Each row was made from one small tree. The marks that hang from a mark follow it in brackets, in alphabetical order. Every link used is in the known rows. Write each row's tree.
Known rows
doru(zutufel): [-22  18  42   3  17  32  33  -8 -46 -24 -18 -24 -52 -20 -21 -11  13 -11
  -3  -2   2 -14  13   2]
kunuze(rafozer): [ 16   9  24 -31  11  -8   1  -7  17  -1  16 -25 -34  17 -44   6 -18 -27
   2  -9 -13  -4  50  14]
satobep(fugid pefesa): [ 34  24  13 -14  44  39  45  30  -2  40  60 -34  23  59  -3  -3  36   2
   2 -11  -5   0  15  19]
kunuze(doru fonez): [ 10  20   5  -9  14  -7  -1  -1   1   4 -14  21 -51  -1 -20 -29 -35 -21
   7  -4  12   7  37 -28]
pefesa(satobep(fugid(zoke(kunuze(doru))))): [-34   9 -34  61   9  43  29  -2 -44  38  52 -10  33  25   8   5  28   6
 -40 -11 -48   9 -18 -11]
kunuze(fonez rafozer): [ 40   1  34 -35  14 -24 -20  -7  45 -13  -6   8 -46  17 -42 -21 -36 -47
  19   1   2  -7  47  -1]
pefesa(satobep): [  3  12  42   6  36  38   6 -16 -18   3 -10 -35  20  29 -16  11  40 -31
  -8 -17 -25 -19  26  26]
fugid(satobep zoke(kunuze(fonez))): [ -3   9  13  45 -40  10  16  -4   8 -42 -30  49 -13  20 -16 -11  15 -23
   8   6  -2  17   2 -16]
fonez(kunuze(rafozer) zutufel(doru zoke)): [ 35 -56   7 -22  25 -43 -63  13  67   6   5 -16  38 -42  29  32   0 -25
  14  21   8 -17  25  37]
fonez(zutufel(doru zoke(kunuze(rafozer)))): [ -2 -44  11 -16 -23 -27 -42  -8  48  24 -16  -2  60 -25  19  18 -29  18
  -9  13  -6 -13 -16  53]
satobep(fugid(zoke(kunuze(fonez))) pefesa): [ 21  11 -17   7 -10  21  37  16  14   8  36  19  27  51   8 -35  14 -12
   0   8 -21   9 -39  -9]
satobep(fugid(zoke(kunuze(doru rafozer)))): [-21   9 -49  23 -16  -3  22   6  -9  38  80  -3 -18   9 -16   3 -31   7
 -28  -2 -37  22   4 -22]
satobep(fugid(zoke)): [-16  14  -9  32  23  16  44  -7 -15  -6  33 -20  -2  12 -25 -19  50 -39
  -3 -24  -8  17  39   1]
doru(zutufel(zoke)): [-17  14  20 -13  22  15  16 -13 -38 -11 -34 -31 -29 -24  -3   5  25  24
  19 -14  18  -3  -7 -11]
pefesa(satobep(fugid(zoke(kunuze)))): [-28   3   5  51  15  48  35 -10 -29  17  31 -20  58  33   1   3  55 -22
 -30  -8 -48   2 -18  14]
kunuze(doru(zutufel) fonez): [-11  18  13   1   9  13  10  -3 -29 -11 -21  19 -85 -24 -15 -33 -33  -4
   2   9  17  -5   5 -36]
satobep(pefesa): [ 26  28  16 -28   9  29  30  13  -3   3  18 -30   0  45 -11  -3  20   0
   7  -9  -9 -14  13  12]
kunuze(doru(zutufel) fonez rafozer): [ 12   8   5 -12   4 -10 -15  -6   4  -6   2  20 -99 -15 -29 -27 -63   2
   6  14   8 -10  12 -33]
doru(zutufel(rafozer zoke(kunuze(fonez)))): [-21 -11  12 -23  -2 -26  -9 -16 -31 -31 -72  20  23 -27  21   2   2  25
  11   5  33  -1 -59 -19]
fonez(kunuze): [ 17   3  34 -17  40   3  11  22 -10 -16  18 -29 -13 -21  -4  24  16 -53
   5  10  -8  -1  47  -8]
kunuze(fonez(zutufel(doru zoke)) rafozer): [ 39 -48  16 -23   2 -49 -69 -16  90   2 -42  22  25 -15   3 -24 -24 -20
  25   5  29 -16  16  39]
kunuze(doru fonez(zutufel) rafozer): [ 22   2  -4 -10 -21 -20 -59   5  38  14   0  26 -47 -21  -3 -29 -74 -19
  22   7   4   8  45  21]
zoke(kunuze): [-23  15  37  -9  -7  20  34   3 -30   3  -2 -13   2  -6 -15   9 -13 -13
 -20   3 -24   1   4  15]
zutufel(rafozer zoke): [ -7   4  -9 -28  22 -34 -15 -15 -21 -16 -43 -25  43   0   1  24  41   4
  18 -36  39  11  20   4]
pefesa(satobep(fugid(zoke))): [-10   4   0  49  37  43  23 -18 -16   5  28 -31  38  40 -15  -8  79 -36
 -10 -26 -28  -1  20  11]

Which tree is each row?
[  9  27 -11  31 -49  41  40  17  -9 -19  19   7  12  58   6  12  40  23
  -2  -2 -20   6 -26  -3] => fugid(satobep(pefesa) zoke(kunuze))
[ 20  27 -16  32 -24  36  31  10  10 -29  14  -5 -10  67 -14  -3  62   6
  19 -18   3   4  12  -3] => fugid(satobep(pefesa) zoke)
[ -2  18 -26  14 -12  38  60  19 -16  20  59 -15  38  46   6  -8  33   7
 -15  -3 -33   8 -33   2] => satobep(fugid(zoke(kunuze)) pefesa)
[-11   4   1  26  -2   7  33  -2  -4  -5  17  26   8   9 -10 -29   7 -39
  -6   3 -13  19  -5 -13] => satobep(fugid(zoke(kunuze(fonez))))
[-28   2   0 -19  18 -15  -2 -22 -48 -30 -51 -24  12 -25   6  16  44  27
  15 -23  43  -4 -13  -8] => doru(zutufel(rafozer zoke))
[ 27  13 -21  12 -54  20  14  16  28 -15  45   5  -5  69 -12  21  13  26
   2   6 -25   2 -19   3] => fugid(satobep(pefesa) zoke(kunuze(rafozer)))
[ -2 -31  -2 -17  28 -52 -13 -30  14 -21 -50 -15  71   4  -7  20  53  -1
  -9 -22  49 -18  12  13] => zutufel(doru rafozer zoke)
[  9 -11  19 -38  -7 -15 -14  -6   5  -3 -26  14 -38 -18   0   1 -47  27
  18  16  -1  -6 -43 -20] => doru(zutufel(zoke(kunuze(fonez rafozer))))
[  9 -29  48  13   1 -12 -28 -14  50 -19 -48  29  22 -22  -2 -44  -8 -58
   1  19  20 -22  27  51] => kunuze(fonez(zutufel(doru)))
[-15  -1  14 -32  -7   2   3  -5 -20   6  -2 -20 -26 -23  -1  26 -27  44
   3   5 -13  -5 -38  -6] => doru(zutufel(zoke(kunuze(rafozer))))
[ 17 -11 -22 -34  32 -18 -21  21 -11  15  35 -23 -67 -44  15  44 -26  31
  13  12   3  -3   0 -54] => fonez(kunuze(doru(zutufel(zoke)) rafozer))
[ -2  32 -52  39 -56  37  34  25 -19   1  39  16 -13  54  10  12  13  51
 -11  -1 -15  15 -28 -27] => fugid(satobep(pefesa) zoke(kunuze(doru)))
[ -9  27 -61  23 -17  32  54  23 -24  42  83  -6  14  41  15  -5   7  33
 -24  -2 -31  18 -36 -20] => satobep(fugid(zoke(kunuze(doru))) pefesa)
[-48  22   8  13 -15  34  39   2 -70  14  11  -6 -51 -36   1   8 -40  35
 -36  12 -18  -3 -28 -24] => zoke(kunuze(doru(zutufel)))
[  4 -41  28  10  -3 -46 -50 -26  42 -38 -68  33  63 -23   7 -32  10 -54
   0  10  45 -23  22  54] => kunuze(fonez(zutufel(doru rafozer)))
[ 28  -5 -26 -28 -12 -36 -78   6  48  26 -17  23 -24 -28  18 -18 -61  16
  43  -6  18  18  23   7] => kunuze(doru fonez(zutufel(zoke)) rafozer)
[-32   9 -34  -7  12 -19  -8 -12 -56  -8 -34 -16 -12 -30  14  16  15  52
   5 -22  44   7 -17 -34] => kunuze(doru(zutufel(rafozer zoke)))
[ -5   1 -16 -13  38   0   3  25 -44   6  11 -22 -52 -52  31  32   4  27
  10   7  13   4  -8 -56] => fonez(kunuze(doru(zutufel(zoke))))
[ 30  -2  -7 -29  30 -22 -13  27  12  16  64 -20 -55 -17  -9  35 -38 -24
  -4  15 -18   2  51 -30] => fonez(kunuze(doru rafozer))
[ 15 -45  38  -3 -28 -26 -44 -11  69   2 -20  38  27 -21   0 -22 -61 -37
 -12  39  -9 -25  -6  55] => zoke(kunuze(fonez(zutufel(doru)) rafozer))
[ 22 -16 -31 -28   8 -30 -65  33  26  33  30 -17 -13 -56  43  39 -37  11
  31   7   2  19  34   3] => fonez(kunuze(doru rafozer) zutufel(zoke))
[ 27  17 -10  25 -48  24  20  15  21 -32  -3  43   0  62   3 -16  21   4
  16   8  -6   4 -29 -14] => fugid(satobep(pefesa) zoke(kunuze(fonez)))
[-11  12  -2  -9   4   7   5  -4 -23  10  30 -15 -89 -18 -29   1 -44  20
 -12   4  -6  -9  17 -22] => kunuze(doru(zutufel) rafozer)
[-22 -30  17   2 -17  -8 -17  -9  17  14 -37   0  76 -38  35   9  -1  13
 -13   7   5 -10 -23  53] => fonez(zutufel(doru zoke(kunuze)))
[-24  17  13   4 -13  17  22   2 -41   2 -16  30 -64 -31   1 -20 -56  18
 -16  26  -6  -5 -35 -35] => zoke(kunuze(doru(zutufel) fonez))
[ 19   0 -16 -31  10 -25 -33  -5  12   5 -13  12 -81 -21  -8 -10 -48  37
  28   1  23  -1  -9 -49] => kunuze(doru(zutufel(zoke)) fonez rafozer)
[ 12  22 -28  13  10  32  47  15  -2   6  57 -26  16  56  -7 -19  57 -11
   4 -18 -15   7   6   2] => satobep(fugid(zoke) pefesa)
[ -5 -10  -6  31  12  27   9 -10   1  21  53 -22  40  43 -13  14  24 -17
 -27  -6 -58  -3 -11  17] => pefesa(satobep(fugid(zoke(kunuze(rafozer)))))
[-23  17 -23 -19  -6  -2   8   7 -34  39   4 -10   3 -16  13  23 -27  51
  -6 -13  -6  19 -16 -25] => zutufel(zoke(kunuze(doru)))
[-14 -45  28  11 -24 -38 -37 -20  29 -27 -65  44  86 -32  20 -20 -14 -37
 -22  27  26 -19 -16  54] => zoke(kunuze(fonez(zutufel(doru rafozer))))
[ -5  -1 -32 -25  -8 -49 -30  -8 -14   6 -45  32  30 -12  21  10 -26  33
   5  -8  34  19 -26 -34] => zutufel(rafozer zoke(kunuze(doru fonez)))
[-32 -45   0  -2 -18 -38 -35 -16   6  -4 -58   3 114 -38  40  22  19  14
 -15   1  29  -8 -32  57] => fonez(zutufel(doru rafozer zoke(kunuze)))
[-22  17   3  51 -41  27  37   0 -20 -27  -1  13  -6  17 -16  13  32  -5
 -10  -5 -13  17   7  -2] => fugid(satobep zoke(kunuze))
[  9 -47   2  -6   5 -61 -67 -26  50 -29 -86  28  83 -27  25 -18  25 -21
  20  -4  63 -11   6  41] => kunuze(fonez(zutufel(doru rafozer zoke)))
